Every row comes from one small tree of marks. Brackets hold a mark, then the marks that hang from it, in alphabetical order. Every link used is in the known rows. Which tree was each row made from?
Known rows:
(rovifo pofog zugo): [ 11.0  -2.0  -2.8  -2.0  -9.3   0.0  -2.8  -8.0  13.9  -9.9  -8.4  10.7
 -14.6   6.3 -14.5   4.2  -9.9   6.1  -4.0   1.2   0.9]
(nimi pofog): [  2.7   5.9  -4.9   1.5   1.1   8.7  10.3  -7.8   4.5  -4.9  -8.6  -6.6
  -5.4   5.8  -9.2 -11.1 -15.9   3.8   3.5  -8.2  13.7]
(posekun (zugo kelot (pitat pofog) rovifo)): [  4.1  -6.3   0.7  -7.1  -3.0   7.0   5.7  -3.0   3.7   6.3  -5.8   1.5
  -5.3  -0.9 -26.7   3.3 -18.8   1.2  -3.3 -17.3  -6.4]
(zugo kelot (pitat (pofog nimi rovifo))): [ 12.7  -7.7   7.6  -3.4   7.9   8.5  -7.1   5.3   1.2   5.3  -8.3  26.3
 -11.1  10.6 -28.4   1.8 -10.3   1.5 -23.6  -8.4   2.6]
(rovifo (zugo pitat)): [ 10.5  -4.5 -16.8  -0.8   2.7   0.4  -0.5   7.1   7.4  -0.1  -7.5  17.6
 -13.2  -1.0 -10.1   7.8 -16.6   3.6 -13.1  -5.3   7.1]
(posekun (zugo rovifo)): [  7.8   3.2  -2.6  -5.4 -17.5   5.4   4.9 -21.4   7.5  -1.4  -6.4  11.4
   1.6   1.4 -14.6   2.6 -13.8   2.4   7.3  -9.0  -4.8]
(pofog nimi): [  4.6   2.5   0.0  -4.2 -17.8   9.9 -11.7  -8.2   5.8   4.4  -6.9  12.2
  -8.1   8.3 -11.6   4.0  -7.3   3.3  -7.0  -0.1   4.6]
(fevike (zugo kelot rovifo)): [ 11.1   3.3   0.4   4.9   7.2   8.3  -4.0   4.5  11.0  -8.2  -4.6   4.6
   8.6   0.5 -22.5  -9.5  -4.6   0.9   4.8 -15.1  -8.2]
(nimi (pofog pitat)): [  7.0   1.8  -6.6   5.6  11.9   6.6   6.9  -7.9   8.0 -15.2 -11.9  14.3
  -4.8  12.5 -11.1  -4.9 -17.6   3.3   2.0  -7.0  10.3]
(fevike (zugo rovifo)): [ 11.3   0.9  -6.5   0.2   3.2   7.5  -3.5 -11.4   4.1 -12.1  -8.3   8.5
   8.5   0.5 -15.8  -5.4  -8.7   1.1   5.5 -14.7  -2.0]
(pofog pitat rovifo): [ 20.0  -1.6  -2.4   6.5  14.6  -0.3  -5.8  -4.7   4.4 -13.7 -14.7  46.0
   3.0  13.7 -16.6   4.3 -11.7   1.9 -11.7  -4.1  -1.2]
(pitat (pofog nimi (rovifo (zugo kelot)))): [ 21.0  -5.8   8.3   3.1  -5.7   4.1  -2.6  -3.4   5.6  -0.4  -6.2  35.7
 -10.9   5.1 -25.6   3.9  -5.3   4.1 -20.3  -3.3   3.0]
(zugo pitat (rovifo pofog)): [  8.3  -5.7  -1.8 -10.8   9.9   5.8  -4.5  -9.8  12.0  -9.3  -5.9  10.0
  -9.4   5.9 -23.3   3.9 -16.7   2.1 -11.4  -8.0  -1.8]
(zugo kelot (pitat pofog)): [ -1.5  -6.7  -1.7  -1.5   7.6   8.2  -6.3  17.0  -1.0  10.4  -8.0  -2.7
  -9.0   3.4 -21.9   0.8 -17.2   2.5 -14.1 -14.5   0.5]
(rovifo (zugo kelot (pitat pofog))): [  6.5  -9.8  -6.8   2.1   6.4   2.7  -1.2  17.1   3.4   6.0  -5.8   4.4
 -14.2  -0.7 -20.9   5.1 -15.4   3.5 -17.0 -11.5   2.9]
(pitat pofog zugo): [ -4.5  -5.5  -9.3  -3.4  -1.6   6.3   2.6 -19.2  -9.1   3.1 -11.6  -4.6
 -13.1   6.5 -12.8   6.6 -19.5   5.7 -16.8 -13.5   2.3]
(pitat (pofog rovifo)): [ 12.2  -3.9   0.8  -0.1   5.1   3.4  -1.6 -11.0  -9.0  -2.0 -14.0  20.6
   1.1   8.0 -19.3  -0.7 -14.8   3.3 -14.4 -10.0   4.7]
(pitat (pofog nimi) (zugo kelot rovifo)): [  1.9  -4.6   3.9  -6.4  -6.2  14.1   1.2 -26.0   4.9   1.5  -1.6   7.6
 -13.5   4.2 -25.8   6.2 -12.0   3.6 -21.6 -13.8  -3.7]
(nimi (pofog (rovifo zugo))): [ 23.0   1.4  -5.0   5.8  11.9   1.3  20.5 -11.5   6.1 -16.3  -9.0  27.0
  -8.2   3.7 -12.6  -8.6 -13.3   4.7  -5.0  -5.3  14.8]
(zugo kelot (pitat (pofog nimi)) rovifo): [  4.1  -8.1   5.6  -9.2  -0.8  13.5  -6.6  -3.5   4.9   5.0  -2.0  11.2
 -10.3   1.6 -29.7   4.0 -13.2   0.5 -19.4 -13.6   0.5]

Write each row's tree:
[  9.9   0.5  -5.3   5.5  25.7  10.0  19.3 -19.7  15.1 -19.3  -4.5  13.6
  -8.5  10.5 -20.5  -4.3 -16.8   2.5  -8.2 -15.8  -1.7] : (nimi (pofog (pitat (zugo kelot rovifo))))
[  9.7  -2.2  -0.7  -0.5   5.0  11.2  -2.3 -18.6  17.2 -10.3  -2.3  33.5
 -10.7   9.9 -23.3  11.3  -7.9   2.0 -19.6  -7.9 -10.3] : (pofog nimi (pitat (zugo kelot rovifo)))
[  9.6  -4.7   1.8   3.3  15.5   5.0   5.0  -6.5  -4.4  -0.3 -10.5  13.8
  -7.4  10.6 -22.4   0.2 -13.0   4.7 -24.3 -14.3  -4.1] : (pitat (pofog rovifo) (zugo kelot))
[ 21.6  -1.8   3.5   1.5   1.9   4.1 -12.3 -12.3   8.9 -12.4 -12.3  57.3
  -2.4  15.2 -18.9   7.7  -7.5   2.1 -14.7   0.4   2.8] : (pofog nimi pitat rovifo)
[ 10.4  -4.6 -11.8  -2.9  13.4   5.6  -2.9  -2.8   2.4 -11.0  -8.1  13.5
   2.0  -1.6 -18.4  -4.1 -13.3  -0.5  -2.2 -17.5   0.0] : (fevike (zugo pitat rovifo))
[ 24.8  -3.9  -0.1   1.1   5.8   1.9  -1.9  12.0  17.2  -1.7  -4.1  46.2
 -15.8   3.9 -22.7   4.6  -4.8   2.1 -23.2  -0.4   2.3] : (pofog nimi (rovifo (zugo kelot pitat)))
[ 13.0 -10.0   0.5  -7.2   2.7   6.2  -6.4 -10.1  -6.0   0.0 -11.0  31.3
 -11.6   9.1 -21.9   4.3 -15.5   2.1 -23.9  -6.6   9.7] : (zugo (pitat (pofog nimi rovifo)))
[  6.3 -12.4 -13.9  -2.9   2.5   1.2   1.4  -0.1  -4.3   1.9  -9.5  12.5
 -14.7  -2.6 -15.7   8.9 -21.1   3.5 -18.3  -9.1   9.8] : (rovifo (zugo (pitat pofog)))
[  7.8   0.1  -1.8  -5.2  -1.6   5.5   6.1   4.0  14.2   4.2  -2.9  10.3
  -3.7   0.8 -21.9   2.2 -14.1   0.6   0.8 -11.6 -10.5] : (posekun (zugo kelot pitat rovifo))
[  6.1  -9.1  -1.9  -1.0  17.7   8.5  -3.6   6.2  -0.9  -7.5  -7.1   2.8
   1.5  -1.0 -28.1  -5.5 -13.4  -0.6  -6.2 -23.6  -2.3] : (fevike (zugo kelot (pitat pofog) rovifo))
[  6.3  -5.9  -4.2  -1.0   8.0   2.0  -3.7 -19.6   9.8 -18.1 -13.3  21.9
 -15.8  19.1 -15.5   9.7 -14.5   5.3 -14.5  -3.1  -6.6] : (rovifo (pofog (pitat zugo)))
[ 23.7  -1.5  -5.2   7.7  26.7   0.7  18.5  14.0  13.9 -11.6  -6.2  26.8
 -13.3   4.0 -19.7 -10.2 -14.3   2.4 -11.1  -8.1  11.0] : (nimi (pofog (rovifo (zugo kelot pitat))))
[  4.7   1.7  -2.8  -1.8  -6.6   3.9  -2.0  18.8  13.4  11.7  -7.7   3.4
  -8.0   6.6 -15.6   1.9 -12.9   2.0   1.1  -8.8  -6.9] : (posekun (zugo kelot pitat))
[  0.5  -9.0  -2.3 -10.4 -10.2   9.5  -9.4  -8.7  -4.2   7.4  -9.1  10.1
 -14.4   6.7 -17.6   8.9 -17.0   2.6 -18.4  -8.0  11.4] : (zugo (pitat (pofog nimi)))
[ -1.4  -6.2  -3.4  -7.9 -15.0  10.4  -0.5 -28.1  -6.1   3.3  -9.2   6.1
 -18.0   8.2 -14.3   9.5 -14.4   5.5 -21.6  -8.4   5.4] : (pitat (pofog nimi) zugo)
[ 11.3  -1.2   1.9  -2.8   1.7   5.4  -5.8 -15.0   9.6 -20.0  -9.6   5.9
   3.2   6.6 -22.3  -7.4  -7.1   2.4   7.3 -10.9  -5.4] : (fevike (zugo (rovifo pofog)))
[  3.9   2.1  -4.3  -0.2   9.3   9.7   3.3  -9.8  12.4  -2.0  -1.8   2.4
  -6.1   2.3 -19.0   1.5 -10.9   3.1 -13.6 -14.6  -9.8] : (pitat (zugo kelot rovifo))
[ 19.7  -4.5  -3.6   1.1   7.7   3.8  -2.5 -24.1   6.7 -15.6 -12.6  55.5
 -12.2  18.1 -15.5  11.8 -11.0   3.4 -24.2  -1.6  -0.4] : (pofog nimi (pitat zugo) rovifo)
[ 17.7  -4.8   8.8   2.8  -8.2   2.5 -13.1   0.3  25.4 -13.3  -6.0  36.8
 -19.3  15.2 -24.1  11.5  -2.1   4.8  -9.1   6.6  -6.7] : (rovifo (pofog nimi pitat) (zugo kelot))
[ 14.1  -0.9  10.4  -1.6 -16.5   4.4  -8.5  -0.9  23.2  -2.8  -3.3  17.5
 -20.0   9.9 -22.3   4.5  -0.8   5.9  -8.9   6.7  -4.7] : (rovifo (pofog nimi) (zugo kelot))
[ 28.2  -2.2  -6.2  10.2  20.0  -1.5  16.2 -11.8   9.7 -26.3 -12.1  48.0
  -6.8  10.2 -14.6  -3.3 -15.3   3.6  -6.7  -5.0  12.0] : (nimi (pofog pitat (rovifo zugo)))
[ 12.0  -6.4   2.9  -1.4   4.6   1.1   3.8   6.5  -0.2   4.7 -11.5  22.7
  -5.7   8.6 -24.3   0.0 -15.6   1.9  -8.3 -12.0  -5.1] : (posekun (zugo kelot (pitat (pofog rovifo))))
[  4.6  -0.7  -6.3   7.0  13.0   4.8  -4.4   3.1  11.3  -6.9  -9.4  18.0
  -9.1  14.8 -15.3   8.7 -10.9   3.9 -16.2  -9.1 -10.0] : (pofog (pitat (zugo kelot)))
[ 16.1  -8.7   0.0   4.4  24.2   2.7  -4.1  17.4  -5.7  -6.7 -13.7  20.4
   1.8   8.0 -26.3  -8.6 -11.2   0.5 -11.2 -18.6  -1.0] : (fevike (zugo kelot (pitat (pofog rovifo))))
[ 24.3   3.6   0.0  10.5  16.2   2.0  17.4   4.4  14.1 -12.9  -5.4  23.6
  -7.4   5.1 -18.3 -13.1 -10.3   3.9  -3.5  -5.0   7.7] : (nimi (pofog (rovifo (zugo kelot))))
